Known rows, with every step that occurs
berus, vedu, lirapuf:  4.01 -2.04  1.09 -0.85 -3.23  2.00 -0.30  3.93 -0.99 -2.29 -4.16 -0.83 -1.41 -0.33 -1.18 -2.02 -5.36 -3.59  4.09  2.29
tomo, berus, vedu, lirapuf, febiruv:  6.87 -2.39  0.13  1.32 -1.42  1.22 -0.29  1.09  0.45  0.59 -0.48 -2.88 -0.32  2.02  1.41 -2.75 -2.52 -3.67  4.01  6.26
febiruv, lirapuf, vedu, mezogag: -2.08  0.17  1.18  0.13  0.70  1.76  1.10  0.93 -0.30  1.31 -2.31  0.68  1.36 -0.64  0.02  1.29 -3.65 -1.48  0.46 -3.37
mezogag, lirapuf:  0.32 -1.39  0.91 -1.79 -1.50  0.81 -2.01 -1.40 -0.41 -1.30 -0.15 -1.70 -0.45 -1.01 -2.14  0.63 -2.91 -0.55 -0.61 -0.90
tomo, berus, lirapuf, vedu, mezogag:  3.66  0.46 -1.10  0.69  3.01  0.51  1.15  0.35  1.39  1.06 -1.42 -1.96  1.47  1.36 -0.96  1.92 -3.79 -4.31  1.53  1.33
mezogag, lirapuf, febiruv:  0.57 -2.92  0.93 -1.36 -2.04  1.41 -3.15 -2.15 -1.26 -0.57  0.02 -2.56  3.03  1.24 -1.06 -0.67 -3.37 -0.33  0.44  0.53
tomo, berus:  3.02  0.64 -0.84  1.77  2.04 -1.10  0.78 -1.90  1.98  1.96  2.98 -1.48 -1.76  0.48  1.49  0.25  2.71 -0.69 -0.54  2.95
febiruv, lirapuf, mezogag, vedu: -0.53  3.07  1.34  1.17 -1.23 -0.16 -0.89 -2.29 -0.52 -0.01 -2.39 -0.66  1.71 -1.20  1.45  1.83 -3.60 -0.16  0.03 -2.89
febiruv, tomo, berus, lirapuf:  5.51  1.92 -3.76 -1.28  2.44 -1.28  1.00 -0.60  2.18  1.62  3.38 -2.91  1.94  2.64  0.60  3.59  0.80 -2.55 -2.27  6.11
febiruv, tomo:  0.62  0.64 -2.63 -2.31  0.96 -0.06  0.96 -0.83  0.23  0.58  2.26 -1.04 -0.03  3.14 -0.20  2.62  0.14 -1.64 -2.59  1.84
mezogag, vedu, lirapuf:  0.97 -1.06  0.85 -0.36 -3.29  0.08 -2.33  1.54 -1.77  1.09 -3.18 -2.06 -1.13 -0.73 -0.61  1.13 -7.16 -4.62  4.38 -1.29
vedu, mezogag, lirapuf: -0.15 -0.97  0.34 -2.60 -1.87  1.94 -1.67 -0.15 -2.76 -1.59 -2.17 -1.77 -0.93  1.75 -4.55  2.37 -5.79 -3.56  0.92 -1.10
lirapuf, berus, vedu:  3.48  0.55 -1.90 -1.05 -2.87  0.55  2.63  0.41  1.03 -1.23 -4.02  0.35  0.78 -0.31  0.01 -3.20 -0.62 -0.87  0.59  1.81
tomo, berus, vedu, mezogag, lirapuf:  6.16  0.41 -0.72  0.22 -0.89  1.59  1.07 -0.28  0.07 -1.27 -1.48 -2.51 -3.14  1.41 -3.02  1.01 -4.44 -3.95  1.15  4.06
vedu, mezogag, lirapuf, febiruv, tomo:  0.62 -1.88 -1.50 -3.78 -1.79  2.37 -2.08 -1.48 -3.42 -0.26 -0.38 -3.35  2.04  5.99 -3.61  3.17 -6.26 -4.61 -0.12  1.71
berus, lirapuf:  2.65  0.81 -0.45 -0.86 -0.48 -0.22 -0.76  2.39  0.24 -0.95 -2.20 -0.93  4.40 -1.27 -0.87  1.03 -2.22 -0.38  1.12  1.93
berus, vedu:  3.74  0.54 -0.09  0.57 -1.45  1.05  1.81  1.94  0.37 -2.16 -3.02  0.46 -0.78 -0.43 -1.08 -1.45 -2.62 -0.46  1.13  2.20
vedu, mezogag, lirapuf, febiruv, tomo, berus:  2.81 -1.35 -2.23 -2.53 -0.34  1.62 -1.42 -2.81 -1.95  1.05  1.91 -4.36  0.71  6.33 -2.49  3.23 -4.32 -5.10 -0.38  3.77
berus, lirapuf, vedu:  1.04 -0.49  0.19 -0.47  1.70  0.67  0.27  1.56  1.31 -0.85 -3.26 -0.37  3.94 -1.13 -0.72  0.34 -4.53 -1.56  1.28 -1.67
tomo, berus, lirapuf:  5.44  1.36 -1.33  0.99  1.61 -1.18  0.11  0.32  2.15  1.13  1.22 -2.14  2.28 -0.66  0.79  1.15  0.77 -1.05  0.38  4.69

Rows
 3.29 -0.93 -0.81 -2.78 -4.01  1.25  0.38 -1.01  0.54 -2.47 -3.76 -1.45  0.36 -1.18 -2.11 -2.28 -3.44 -1.19 -0.05  0.66 -> mezogag, lirapuf, berus, vedu
 2.93  1.66 -0.72 -0.41 -3.51  0.26  2.32  1.32  1.25  0.13 -2.99  0.72  3.04 -3.24  1.97 -2.47  0.81  1.53 -0.27  2.04 -> febiruv, lirapuf, berus, vedu
 6.30  1.67 -3.41 -0.26  1.50 -0.22  3.06 -0.92  2.42  0.59  2.58 -1.93 -2.25  3.20  0.27  1.72  0.48 -2.63 -2.26  6.29 -> febiruv, tomo, berus, vedu
 5.74 -0.05 -1.20  1.45  1.11 -0.89 -0.86 -0.33  1.28  1.80  1.39 -3.00  5.29  1.29  1.80 -0.02  0.27 -0.79  1.35  6.06 -> tomo, berus, lirapuf, febiruv
-2.30 -1.11  0.30 -0.53  1.73  2.17  1.37 -0.03 -0.93 -0.19 -3.23  0.35 -1.02  2.46 -2.10  0.97 -5.68 -4.20  1.45 -4.14 -> lirapuf, vedu, mezogag
 4.36 -3.32  1.15 -0.49 -3.77  2.45 -1.29  3.29 -1.75 -1.47 -3.99 -1.61  1.69  1.64 -0.20 -3.32 -5.79 -3.43  5.05  3.63 -> berus, vedu, lirapuf, febiruv
-0.65 -2.21  1.61 -1.74 -1.08  1.75 -2.81 -0.73 -2.26 -2.34 -2.53 -1.82 -0.87  2.54 -0.18 -0.78 -4.31 -4.55  3.07 -2.00 -> vedu, lirapuf, mezogag
 3.09  0.68 -2.27 -1.85 -3.35  1.59  2.89  1.39 -0.97 -1.48 -5.59  0.22  0.28  1.78 -2.07 -1.82 -3.16 -3.31  1.81  1.68 -> lirapuf, berus, vedu, mezogag
 3.93 -1.37 -1.56 -0.32 -1.67 -0.21 -2.14 -1.01 -0.90  3.72  0.93 -4.70  0.56  3.89  1.49  1.92 -5.63 -6.19  3.05  3.43 -> mezogag, vedu, lirapuf, febiruv, tomo, berus
 3.60 -0.35  0.23 -1.71 -3.10  2.80  0.26  1.81 -2.12 -3.55 -5.04 -1.11 -1.63  1.11 -5.17  0.79 -7.82 -3.70  1.94  1.33 -> berus, vedu, mezogag, lirapuf
 1.32 -2.28  0.95  0.16 -3.87  0.54 -3.35  0.90 -2.56  1.85 -2.98 -2.80  2.03  1.23  0.44 -0.12 -7.73 -4.45  5.41 -0.04 -> mezogag, vedu, lirapuf, febiruv
 0.61 -4.36  1.29 -1.13 -2.60  1.43 -3.35  1.50 -2.42  0.83 -0.95 -2.28  2.63  2.36  0.90 -2.08 -3.53 -3.16  4.40  1.63 -> vedu, lirapuf, febiruv
-1.45 -2.52  1.50 -1.48  0.60  1.75 -1.05 -2.30  0.82 -1.23 -1.35 -1.24 -0.80 -0.88 -1.89  0.06 -5.24 -1.81 -0.51 -4.64 -> mezogag, lirapuf, vedu
 3.19 -3.40 -1.49 -1.62 -0.42  0.69 -1.94 -0.56 -0.72  2.80  2.95 -4.17  1.36  5.17  2.05  0.28 -1.58 -4.98  1.83  5.19 -> vedu, lirapuf, febiruv, tomo, berus
 0.16 -2.31  0.37 -2.20 -2.49  2.53 -2.63 -0.86 -3.56 -0.74 -1.99 -2.58  2.10  3.73 -3.50  1.15 -6.36 -3.40  1.88  0.30 -> vedu, mezogag, lirapuf, febiruv
 6.51 -0.91 -0.55  0.52 -1.35  1.99  0.21 -0.85 -0.63 -0.77 -1.28 -3.19 -0.51  3.11 -2.10 -0.17 -4.81 -3.88  2.05  5.23 -> tomo, berus, vedu, mezogag, lirapuf, febiruv
 3.59 -0.30 -2.52 -2.26 -0.25  0.25 -1.10  1.10 -0.52  0.52 -0.07 -2.54  7.84  3.52  0.15  1.68 -2.64 -1.46  0.07  4.87 -> berus, lirapuf, febiruv, tomo
 5.09  2.99 -0.97  1.62  1.31 -1.10 -0.68 -2.53  1.16 -0.18 -1.49 -3.14  1.77  0.91  0.39  2.40 -3.68 -3.25  1.13  1.72 -> tomo, berus, lirapuf, mezogag, vedu
 6.05  1.35 -1.28  1.44  0.21  0.92  2.59  0.83  0.32 -0.33 -1.35 -1.23 -2.91  2.20 -1.42  0.41 -2.20 -3.53  1.52  4.76 -> tomo, berus, vedu, mezogag
 2.36  2.70 -0.05 -0.10 -0.71 -0.05 -1.71 -0.79 -0.85 -2.25 -5.04 -1.91  3.90  0.51 -1.30  2.47 -7.13 -2.83  2.04 -1.29 -> berus, lirapuf, mezogag, vedu
 3.28  1.24 -3.51 -0.66  2.72 -1.09  1.71 -2.50  2.09  2.31  5.06 -2.25 -1.69  3.57  1.28  2.79  2.53 -2.28 -3.10  4.48 -> febiruv, tomo, berus
 6.08  1.91 -3.82 -0.96  1.09  0.71  3.14 -0.12  0.51  0.40  1.05 -2.14 -2.74  5.08 -1.51  3.05 -2.00 -4.85 -1.22  6.14 -> febiruv, tomo, berus, vedu, mezogag
-0.01  1.18 -0.70 -0.86 -2.24 -0.59  0.97 -0.28  1.03  2.11 -0.50  0.36  3.60 -2.83  2.87 -1.26  2.96  1.86 -1.11  0.23 -> febiruv, lirapuf, berus
 3.91 -1.60  0.30 -1.44 -3.70  3.32 -0.67  1.28 -2.90 -2.96 -4.80 -1.84  1.15  2.94 -4.22 -0.31 -8.39 -3.43  2.82  2.40 -> berus, vedu, mezogag, lirapuf, febiruv
